(in the rows, 128 means zero)
Known rows, with every step that occurs:
G > N: [140 118 125 140 142 145  85 163 120 122 152  97 128 122 117 150 151  97
 128 117 122 142 123 166 113 121 113 105]
G > N > J > X: [113 112 115 148 109 151  74 156 114 117 149  73 139  81 101 108 109 113
 151 164 131 142 153 170 155 112 140 188]
B > L: [132 137 170 105 146 114  81 126 146 140 168  87  99 125 140 140 119 111
  90 100 111 105 149 104 122 117 116  92]
V > T > X > J > N > G: [ 91 111 156 129 126 101 120 163 103  65 167 144  82 110  64 116 154  83
  64  72 122  95  91 158 139 146 145 191]
B > T > V > J > N: [109 144 175 160 125  46 149 153 135  68 126  82 107 126 115 130 138  96
  74 108 160  97  89 153 112 118 139 127]
T > V > J > N > G: [112 136 152 132 109  93 142 146 139  75 162  78  87 148 103 106 143 118
  76 140 139  94  97 126 123 145 164 141]
R > X > T: [136 179 126 145 145 134 120 170 132  86 160 131  82 132 145 111 135 146
 155 109  94 146 141  96 135 132 102  92]
L > Z: [141 152 177 118 114 156 120 128 113  97 121 106 102 143 114 146 117  89
 103 139 143 140 118 147 102 141 162  88]
N > G: [131 149 125 103 117 154 108 125 135 111 170 115  96 126 127 120 157 137
  94 137 109 134 121 122 138 153 145 162]
T > V > J > X > F: [118 131 152 122  75 100 140 176 152 107 107  84 127  96 155 124 123 144
 119 144 172 101 161 149 157 113 164 134]
G > N > J > V: [132 121 122 144 104 115  73 145  92 118 164  55 127 127 108 154 119 105
 105 148 108 144 150 163 124 103 130 135]
X > T > V > J > N: [117 147 174 156 144  53 140 169 115  70 147  86  98 140 132 107 104 121
 103 105 138  76  99 129 104 130 142  90]
Z > T: [149 141 174 120 131 101 119 163 111 123 115 111  98  95 161 136 116  95
 138  86 141 136 109 149  96 121 161 158]
N > J: [115 135 157 109 122 114  92 113 118 105 143  87 127  97 118 123 125 100
 112 168 128 111 146 125 154 159 159 161]
L > Z > T > V > J: [148 146 214 131 122  62 144 168 130  76  66  77  83 157 139 154 100  53
 130 132 187 125 106 164  80 156 185 102]
Z > T > V: [128 152 197 131 153  78 127 193 123 119 102  97  89 109 135 132 132  70
 126 143 167 125 134 153  87 127 147 171]
Z > T > X > F: [163 109 197 111  96 114 126 178 110 128  92 152  98  61 155 155 149  95
 148  77 181 101 144 156 145 116 183 139]
G > N > J > V > T: [116 105 135 145 130  72  75 160  56  84 158  80 111 144  99 165 105  91
  93 125 124 126 130 194 117 101 143 140]
T > X: [134 124 156 131 141 153  98 183 113 128 126 140 104  93 111 155 145  87
 138 112 136 118 152 139 138 151 121 137]
G > N > J: [127 108 144 129 132 122  71 126 113 107 150  79 135 109 100 135 141  80
 128 163 133 128 137 157 144 143 144 140]
B > T > V > J > N > G: [117 150 150 146 111  72 145 128 144  63 148  95  85 137 109 115 161 117
  61 125 152 110  81 146 127 136 155 160]
G > N > J > X > F: [125 103 134 123  71 138  96 141 121 117 139  86 146  64 127 113 133 132
 133 152 159 116 164 167 180  95 171 156]
T > X > F: [143 112 172 108  98 141 116 164 123 127 117 147 116  73 134 155 165 112
 124 108 163  96 165 141 165 130 157 114]
L > Z > T > X > J > N: [120 124 217 143 113 103 138 176 100  80 106 126  87  88  76 128 113  30
 103  51 149 113  86 172  95 122 165 146]
L > Z > T: [165 148 206 121 115 122 128 141  98 101  94 111  80 124 141 145 100  66
 133 102 163 148  96 167  78 124 187 120]
T > V: [106 154 170 128 154 109 118 181 137 120 130  94 108 125 112 135 152  91
  99 175 146 114 154 135 109 143 119 146]
V > T > B: [101 137 157 131 151  57  95 188 112  60 127 152  95 117 151 135 124  93
  89 141 122 114 132 172  98 158 145 126]
V > T: [111 124 154 120 155  89 106 163  86  86 141 129 105 128 125 147 120 102
  98  98 134 110 113 162 115 132 140 135]
T > X > J: [108 131 158 124 138 120 101 178 141 111 117 139 119  83  97 150 152  66
 105  84 113 124 140 143 144 170 102 164]

Rows:
[115 141 137 140 110 115  99 191 118 123 136 109 108 104 106 165 127  92
  86  78  88 141 150 151 124 129  94 155] -> T > X > J > V
[126 129 130 124  94 112 134 123 129  75 173  82  94 140 121 109 131 136
  84 105 118 102  82 123 132 140 172 131] -> V > J > N > G
[123 155 129 140 130 126  89 137 104 104 157 116 114  81 151  80  80 162
 152 134 113 124 146 133 154 133 139 179] -> N > J > X > T
[ 95 137 153 140 124  36  82 177  88  58 137 118  96 122 141 139 100  95
  75 166 110 117 150 177 106 140 158 146] -> N > J > V > T > B
[120 142 163 129 136  72 127 171 149  92 110  75 112 148 135 147 129  94
 110 153 149 107 133 134 115 166 137 107] -> T > V > J
[142 153 245 120 147  84 117 159 128 119  96  83  61 142 118 143 108  41
 110 138 185 122 133 152  66 115 163 110] -> B > L > Z > T > V
[125 132 134 112  73 149 125 158 132 129 138 110 135  68 157 114 129 162
 120 119 144 115 161 144 165  90 159 150] -> J > X > F
[108 139 148 139 111 114 123 135 138  77 156 147  89  84  78 117 180  93
  57  68 121 123  87 154 149 139 125 204] -> B > T > X > J > N > G
[121 143 137 125  98 107  90 132  95 118 158  61 117 117 125 141 104 122
  92 155 102 131 156 134 134 117 148 154] -> N > J > V
[123 176 173 139 175  92 116 175 121 107 142 124  94 127 139 118 135 122
 116 147 132 110 142 129 105 146 108 126] -> X > T > V
[134 100 164 122  96 101 114 190  72 109 125 144 100 102 128 179 139 118
  99  82 158  94 159 174 145  98 157 117] -> J > V > T > X > F
[115 138 135 122 108 141 124 128 119  98 194 101  93 121 106  96 148 136
  76 120 111 109  97 124 129 123 158 160] -> J > N > G
[141 156 113 149 126 112 111 159 121  95 139 115 107 114 182 105  71 175
 158  82 107 127 120 135 136 137 130 124] -> V > J > X > T
[ 86 138 160 128 121  95 129 149 131  89 164  92 128  96  98 107 132  93
  63  73  97 101  98 135 122 122 123 149] -> X > J > N
[110 119 193 144 122  87 130 189 111  96 123 123 101  66  94 122 125  53
 105  41 132 101  95 159 114 121 139 177] -> Z > T > X > J > N
[134 138 117 156 137 132  74 150  97 103 163 110 122  89 135  93  92 145
 165 130 118 136 139 160 149 120 126 160] -> G > N > J > X > T
[128  94 176 117  89  85 104 165  68  96 124 131 103  93 115 169 129 102
 100 113 168  82 168 171 166 111 179 140] -> N > J > V > T > X > F
[115 104 161 142 133  93  84 187  55  95 131 123  92 114  89 170 108  81
 112 121 140 109 156 174 138 129 148 162] -> N > J > V > T > X
[135 152 178 132 128  64 106 190 136  92 102 138  88  85 183 125 121  85
 127 130 129 137 126 159  84 147 163 147] -> Z > T > B
[107 142 135 148 115 106 125 194 148 105 113  71 120 118 133 116  98 122
 136 154 146 126 150 150 130 132 136 158] -> T > V > J > X
[ 85 148 123 143 117  73 119 198 108  66 148 100  89 149  98 152 124  98
  77  81  88 149 134 154 118 105 102 139] -> R > X > J > V > T
[111 138 167 131 143  38  67 171 119  94 161 109  71 144 154 152  96 104
  59 110  97 104 156 151  86 108 122  87] -> J > V > T > B > L
[146 158 207 133 113  82 114 173 126  74  82 138  74 109 164 131 106  60
 122 142 148 149 115 176  64 152 187 113] -> L > Z > T > B
[148 145 201 107 125 139  96 108 130 116 141  89  85 153 117 147 104  80
  90 118 140 121 134 127 100 124 149  54] -> B > L > Z
[122 114 149 148 140 107  96 210  59 109 134 136  85 124 104 179 116  93
 112  85 129 118 145 177 116 114 124 139] -> J > V > T > X
[169 142 226 109 123 104 107 127 115 117 109  94  65 132 142 146  87  61
 121  80 162 131 110 146  77 108 178  94] -> B > L > Z > T
[138 142 190 132 136  47 135 182 138  94  83  79  94 134 155 147 112  77
 133 123 168 117 115 150  94 154 163 130] -> Z > T > V > J
[126  86 148 160 136  98  67 196  51  97 137 117  99 121  75 181 118  63
 126 113 144 119 149 201 130 117 135 146] -> G > N > J > V > T > X
[120 148 174 116 142  80  69 149 167 112 154 112  89 115 160 128 120 102
  82 138 101 106 160 117 107 139 121  86] -> T > B > L
[103 144 143 145 129  52  93 201  95  70 140 131  88 133 153 150 107 109
  72 135 102 128 142 179  83 129 137 119] -> J > V > T > B
[119 174 125 156 136 104  93 191 134  86 142 156  97  85 186  85  95 157
 135 141  92 137 149 149 111 142 121 143] -> J > X > T > B
[104 167 160 147 151 100 101 172 119 105 140 102 105  96 124  85 102 130
 138 184 140 114 166 140 137 138 129 188] -> N > J > X > T > V
[167 126 214 135 123 141 116 181  89 112  76 146  69 103 115 162 111  42
 161  95 179 141 122 175  95 141 176 130] -> L > Z > T > X
[108 158 160 170 135  68 153 191 137  54 147  80  81 152 114 100 119 118
 127 118 133  98 113 110 116 124 130  78] -> R > X > T > V > J > N
[153 140 232 122 132  47 124 149 144  93  81  63  68 164 140 156  87  49
 118 118 184 110 117 148  77 140 177  74] -> B > L > Z > T > V > J
[141 170 185 140 126 116  81 145 138  88 136 130  67 128 156 107  70 115
 111 129 121 131 149 145  90 126 142  69] -> J > X > T > B > L > Z
[138 152 206 116 123 108  85 129 151  90 128 109  76 145 137 142 104  70
  79 152 133 122 144 140  84 146 153  49] -> T > B > L > Z
[155 121 185 135 138 123 108 197  99 129  97 142  83  77 132 154 126  68
 167  81 156 127 132 156 115 135 150 166] -> Z > T > X
[172 120 233 126 132 127  97 164 106 125  92 130  57 110 116 165 103  37
 148  76 176 123 132 155  96 123 166 105] -> B > L > Z > T > X
[112 173 170 143 153  83 123 157 145 103 111 116 105 111 119 145 175  89
  81 151 160 133 133 158 115 131 103 168] -> B > T > V
